Known rows, with every step that occurs:
Z-N: [ -2   8  46 -13   1  -3   8   7  -2   9  -1   4 -12  13  -4   2   9   2
 -15 -37  -7  -3  -1   1  -2   5   6   6   4   4   6   7   3  -7]
H-K-L: [ 16  20 -47   7   5  -2   6  -4 -17   2   3  17   1  19  17   4   9  19
  -3 -11   5  19  -3  -7   0 -10   4   4  -4   7  12   8  -2  -9]
Z-N-X-Y-R: [-21  19   3  12   3   2  11  -3 -16  18   5 -13  -3   9  23 -10  12   7
 -54  10   0  -8   1  18  -5  22  15 -19  -8   7   6  -7   9  -3]
M-D-N-X-Y: [-48   3  24  14   7  11  10  20 -19  20   2 -24  12 -10  23  -1  15   2
 -19 -10   1 -13  -2  -1   7  18  19  -9  -8   2   2  -9   6 -21]
T-X-Y-R-N: [-23  26 -14  -2   3   3  -7 -25 -28  17   0  -1 -18  44  14  -7  15  15
 -47   2   7  -8   6  32  -3  40  12 -18  -5   4  -2  -9  14  11]
L-K: [  1   3 -13   7   3  11  -9  -9 -11  -8  13   4  -1  -4   8  -5   6  -1
  -1  15   7   6   0 -20   3  -2   1   3   9  -2   6  -8  -2 -23]
D-N-X-T-R-Y: [ -1  12 -22  40  12 -18  13   1 -38  27   0  -5  -5 -33  34  -3   8   1
 -19  -1  -1 -14  -6   0  -6  45  20 -23  28   8  -3 -37  15   0]
M-D-N-P-K-H: [-53  11  -4  -3  11  20  19   6 -43   6   9   5  -8  24  19  17  -2   3
 -12  -2  13  -2   0  -3   1  -4   1   5 -18   6  11  -1  -4   9]
T-R: [  5  -1 -41   8   4  -3   2 -13 -21   6  -5   0  -9   4   7  -1   0  -4
 -38  15  -5   1  -1  -2   2  16   0  -8  20   5  -2  -8   3  10]
Z-N-R: [-10  20  34   0  -2  -5   0   3 -18   6   4  -4 -21  -3  10 -10   3  -5
 -31 -16  -6  -3   1  24  -8  10  16  -7  -4   6   2  -7  -1   0]
M-D-N-P-K-J: [-42   4  -6  -2  21  10  36  17 -25   1  11   8   4  15  21  16  -1   1
  33 -25  20   5  -3   3   4  10   7   0  -9   3   8   3 -10 -15]
M-D-N-R: [-36  -5  39  -1   2   0   3  12 -44  12  11 -17 -22  18   8  -1   1  -8
 -21 -24   5  -5  -1  33 -10  14  19  -7 -12   6   1 -12  -1 -19]
N-R-T: [ 14   5  -4   8   2  -1   5  -3 -17   3  -1   9  -5  -7  24 -10  -4   2
   0  10   2  -5  -2  32 -12  16   5 -16   6   5   1 -29   5   6]
N-R-Y: [  6  20  16  36  -1  -6   1  -1 -25   9   7  -9 -13 -37  23 -22   3   4
 -17   3   2  -4   2  17  -4  18  21 -12  -2   6  -3 -33   0   4]
Y-X: [  5  15 -18 -11   1   4   5  13  -5   3   1  12  14  30  13   0  10   1
  10 -13   2  -4   0  -1 -11   2   3   6   4  -1   2  -3  12  -3]
T-X: [  4   2 -30  -5   1 -11 -14   2  -8  -8  -7  11  12  28   3   8   4   9
 -22   2  -3   1   5  -6  -4   9  -3  -3   7  -5  -7  -1  14   0]
T-R-Y: [ 17   9 -16  32   4  -5   7 -10 -28  15   0  -3 -12 -25  19 -12   5   7
 -31   2  -3  -3   0  -3   2  27  12 -10  20   8  -2 -28   7   8]
D-N-X-Y-R-T-Q: [ 11   9  15  30  13  -5  -6   4 -34  24   5  12   4 -20  23   0  16  10
 -40  10   9 -18  -3  21 -11  50  10 -21   1   7   3 -19  25 -14]
Q-T-X-Y-R: [-20   9 -29  17   4  -8   3 -12 -24   7  -1  -5  -2  25  14  -8   7  10
 -42  24  -1  -1   4  16 -11  21   0 -19  -7   4   4  -9  17  25]
Q-T-X-N: [-18  36 -29 -28   6 -17  -9   3 -13   1 -18  10   0  27  -2   5  11  -1
   9   3  -7  -2   9   1 -17  16  -6  -4  -3  -3  -1   7  19  13]
Z-N-X-Y: [-27  22  19  16   4   8   7  13   0  14  -4 -15  12 -27  25  -8  18   4
 -26  -3  -7 -13   0  -8  10  15  17 -10  -1   2   3  -5   6  -5]
Z-N-P: [-22  30  29  -2   8  14   4  16  -7   9  -7   3  -8   5   8   5  10  -3
 -47 -25   1 -10  -1  -1  10   8   8  -4   1   6  -1   8   0  -3]
X-T: [-18  -3 -21  18   9 -11   2  -6  -7   7  -6   0   4 -23   8   6  -4 -10
  33  10  -4  -6  -6  -3 -11  10  -2 -15  11   2   3  -7   8  17]
N-R-Y-X: [  9  31  -5  18   0  -1   6  12 -25  10   7   4   4   0  32 -18  12   5
  -3  -9   3  -7   2  11 -14  15  20  -3   3   3   0 -28  13  -1]
R-N-X-T-Q: [  7  21 -11  28  12 -14 -34   1 -17  20   0  11   5 -45  18   2   7 -13
  -9  25  -6 -21  -4   4 -16  36  13 -22  16   2  -4  -9  22 -11]
D-N-P-K-L: [-20  34 -35  -6  10   8  19   7 -30   6   6  16  -9  28  22  14  12  16
  10 -21  24   4  -3  -3   6   8  10 -11  -9   8   8  10  -7  -8]
T-R-Y-X-N-D: [-22  34  -1 -13   8  10  -6  15 -32  12 -14 -12  -3  42  14  -6  22   1
 -22 -21  -6 -16   7   5  -1  14  13  -1  -3   3   9  -5  13 -12]
Q-T-X-Y-R-N-P-K-L: [-25  53 -67   4  11   4   5 -10 -38   9   0  18 -16  48  35   1  15  20
 -20   9  17   3   1  10  -5  19  10 -26  -6  10   8   1   6  19]
M-D-N: [-35 -22  51 -16   7   3  13  18 -34  17   8 -11 -13  37  -7  13   6  -1
  -8 -47   4  -5  -3  13  -6  10  10   7  -7   4   5   2   4 -30]
X-N-D-M: [-31 -14  28 -24   2  14 -11  13 -11   4  -8 -22 -12  13  -9  10  14  -4
 -43  -9 -17  -9   9 -25  -2  -5  11  -3 -16   0  10  -4   3 -23]
L-K-P: [-17  11 -18   7  12  10  -7  -4 -32 -10   6  24   5  25   6   3   1  -1
 -16   0  13  10  -1 -25   3  -4   4   2   0   2   5 -10   1 -17]
P-K: [  1   3 -25 -11   2   5   0  -7 -18  -8  12   1  -2  -6   8   4  -3  10
  11  16  10   9   0   2   3   4   2   0 -20  -3   4  -5  -1   0]
J-K: [ 15   1 -37  -3   2   5 -18 -10 -13  -8  11   4  -3 -25  -6   3   6   2
  -3   4   0  11   6   5   5  -8  -5  -6   7  -3   4   3  -2 -18]

Rows:
[  6  22 -25  -5   3  -9  -7 -18 -24  17  -7   9 -32  27  11  -6   4  -6
 -29   8 -10  -6  -1  23 -10  32   7 -13  23   5  -1 -14   9  19] -> Q-T-R-N
[-20 -15  14 -26   6   8 -13  13 -16   3 -14 -10  -2  27  -1  15  16   5
 -48  -7 -17 -11   9 -21  -8   7   7  -7  -8  -2   8 -13  15 -23] -> R-T-X-N-D-M
[-10  30 -35 -32  11  -8   0  -9 -25   6 -15  16   1  43   6   6  13  11
 -14   0   5  -4   8  17 -17  30  -5 -11  -4   1   1  -2  23   5] -> Y-R-T-X-N
[ 23  12 -17  35   4 -16   8  -5 -28  16  -2   1 -16 -21  20 -14   3   1
 -24  10 -10  -4  -1   1  -8  24   8 -12  23   8   0 -32  11  20] -> Q-T-R-Y
[-20   8 -18  14   4  12   7 -13 -15  -4  10  14  -3   4  17   0   0  -1
   6  22   5   3   2 -28  -3 -14  -7   9   9   2  13  -6  -5   9] -> L-K-H
[-26  16  -9  23   3   9   2   9   3   8  -4 -18  20 -33  29 -10  11   3
 -14  20  -2 -10   1  -9  10  12  14 -13  -4  -1  -1 -10   4  -2] -> N-X-Y
[ -3  11 -26  11  12   2  -7  -1 -37  -7   0  22  12  21   7  10  -1  10
 -37  -9   6  18  -2  -8   7  -3   4  10 -20   3   4  -8   6  -8] -> H-K-P
[-21  20  -5 -26   9   3 -13   8 -27   3 -16  -4  -2  70   6   3  13   7
 -34  -8  -2 -13   8  24  -8  15   1 -10 -13   0   8   1  17 -12] -> Y-R-T-X-N-D
[  3   1  -5  36  13 -14 -24  -3 -18  13  -1   9   5 -56   2   6   3 -10
   6  19  -5 -12  -3  -6 -14  24   0 -15  11   5   0  -2  19   4] -> X-T-Q
[ 16  24  -3  11   2   2   9  13 -16  12   3   9  10   8  24  -9  15  10
   8 -19   3  -7   0  -3 -10  12  12   4   7   2   2 -20  16  -3] -> R-Y-X
[-12   8 -35  17   8 -13  -4   7   0  10  -4  -1  17 -29  25   3  -4 -15
  16  25  -8 -13  -7  -3 -15  11   8 -23  16  -1  -1 -14  11  -2] -> N-X-T
[-26  65 -35   1  14   8   6  14 -28  16 -16   7  -3   9  27  -5  19  -7
 -26  -2   3 -13   4   1  -4  25   8 -13   5   8  -2  -8  14  16] -> Q-T-R-Y-X-N-P
[  1  17 -24  -8   3   1  -9 -22 -24  17  -5   6 -27  25   9  -5   7   1
 -38   0  -1  -7   0  19   1  34  10 -11  18   5  -5 -10   5   7] -> T-R-N
[-33   8  -4  22   8  -2   8   0 -30   7  -9  -3  10  -2  26  -1  19  19
 -17  -8   7  -9   3  10   3  39   9 -18  -3   2  -2 -21  16  12] -> D-N-R-T-X-Y
[-19  15 -20  18   2   3   7  -6 -13  14   6 -15   3   3  26 -11   7   6
 -46  29   5  -6   2  17  -3  18  12 -23 -10   5   3 -11   7   1] -> N-X-Y-R
[-24  10  -5   2   8   4 -19  -6 -29  14 -11 -13 -22  42  12  -1   7  -6
 -37  -6 -10 -19   0  19   1  21  13 -16  13   3   5  -8   7  -2] -> X-T-R-N-D
[-15 -34  31  -7  -2  13 -11  14  -6   1   0 -20  -7   9  -6  10   8  -2
 -52  -4 -19  -9   5 -27   0 -11  11  -3  -8  -1   8 -10   0 -25] -> N-D-M
[-15  -7  12   5  11   7  21   3 -36  24   4  -4   0  28  29  -2   8  11
 -32  -2   6 -12  -4  35 -14  31  10 -20   0   9   9 -27  17 -14] -> M-D-N-X-Y-R-T
[-30  31  10 -29   5  13  -9  22 -14   5 -13 -11   3  55   4   1  18  -2
  -5 -24  -3 -15   6   5  -2  -2   6   5 -16  -2  10  11   9 -17] -> Y-X-N-D
[-35  34 -49  11  19   0  26  -4 -22   0   2  16   1  22  37   4   5   9
  14   7  17   3   2  15  -2  30   6 -18  -4   2   5  -6   2  20] -> Q-T-X-Y-R-N-P-K-J
[-32   7 -18  21   5   1  -2  -3 -10   1 -10  -8  17  -8  12  -1  15  15
 -18   5  -1  -4   6 -14  10  16   2  -8  -4  -1  -3  -3  13  17] -> T-X-Y
[ -3  43  -5  16   3 -18  -6   2 -31   9  -5  -2 -15 -20  23 -19   9   4
  -9   4  -2  -5   7  18 -16  28  16 -15  -2   3  -3 -28  13  14] -> Q-T-X-N-R-Y
[  2  19 -47  -8   4   0  13  -5 -17  -1   8  15  -7  23  17   6   4  15
  27  -2  13  12  -3  -6  -3  -6   4  -6  -6   6  11   8  -7  -1] -> P-K-L
[-10 -19  16  -8   0   5 -16   4 -21  12  -5 -15 -28  31   1   5  11  -6
 -70   3 -26 -12   3 -12  -7   8  15 -12   7   2   8 -20   6 -11] -> Q-T-R-N-D-M
[ -6   3 -21  15  13   0  25  -2   3  -9  10  16   8  -1  20   0   2  -4
  51  -3  12  10  -1 -21   0   1  -1   5  19  -1  10  -2 -12 -16] -> L-K-J
[-13  11   6  -6   3   9 -20  -2 -25  10  -9 -12 -23  54   6  -3  10  -1
 -54 -11  -9 -15   3  21   8  16  13  -9   7   2   4  -5   3 -10] -> T-R-N-D
[-34  23   5 -25   6   4 -21  14 -15  -3 -18 -11   2  54  -2   6  14   2
 -23 -14  -6 -11  10   4   1   3   3  -1 -14  -4   5  13  10 -15] -> T-X-N-D
[  8  20 -17  28  13 -17 -31  -6 -25  24   4  11  -1 -30  20   0   5 -11
 -26  31  -2 -20  -4  18 -23  42  13 -28  13   5  -2 -11  24 -10] -> Y-R-N-X-T-Q
[-19   2 -19  20   9   3   4  -4 -14   3 -14   0  20  -6  21  -1  14  20
 -11   5   0  -6   4  -4   7  24   1 -13   2   0  -1 -15  17  17] -> R-T-X-Y
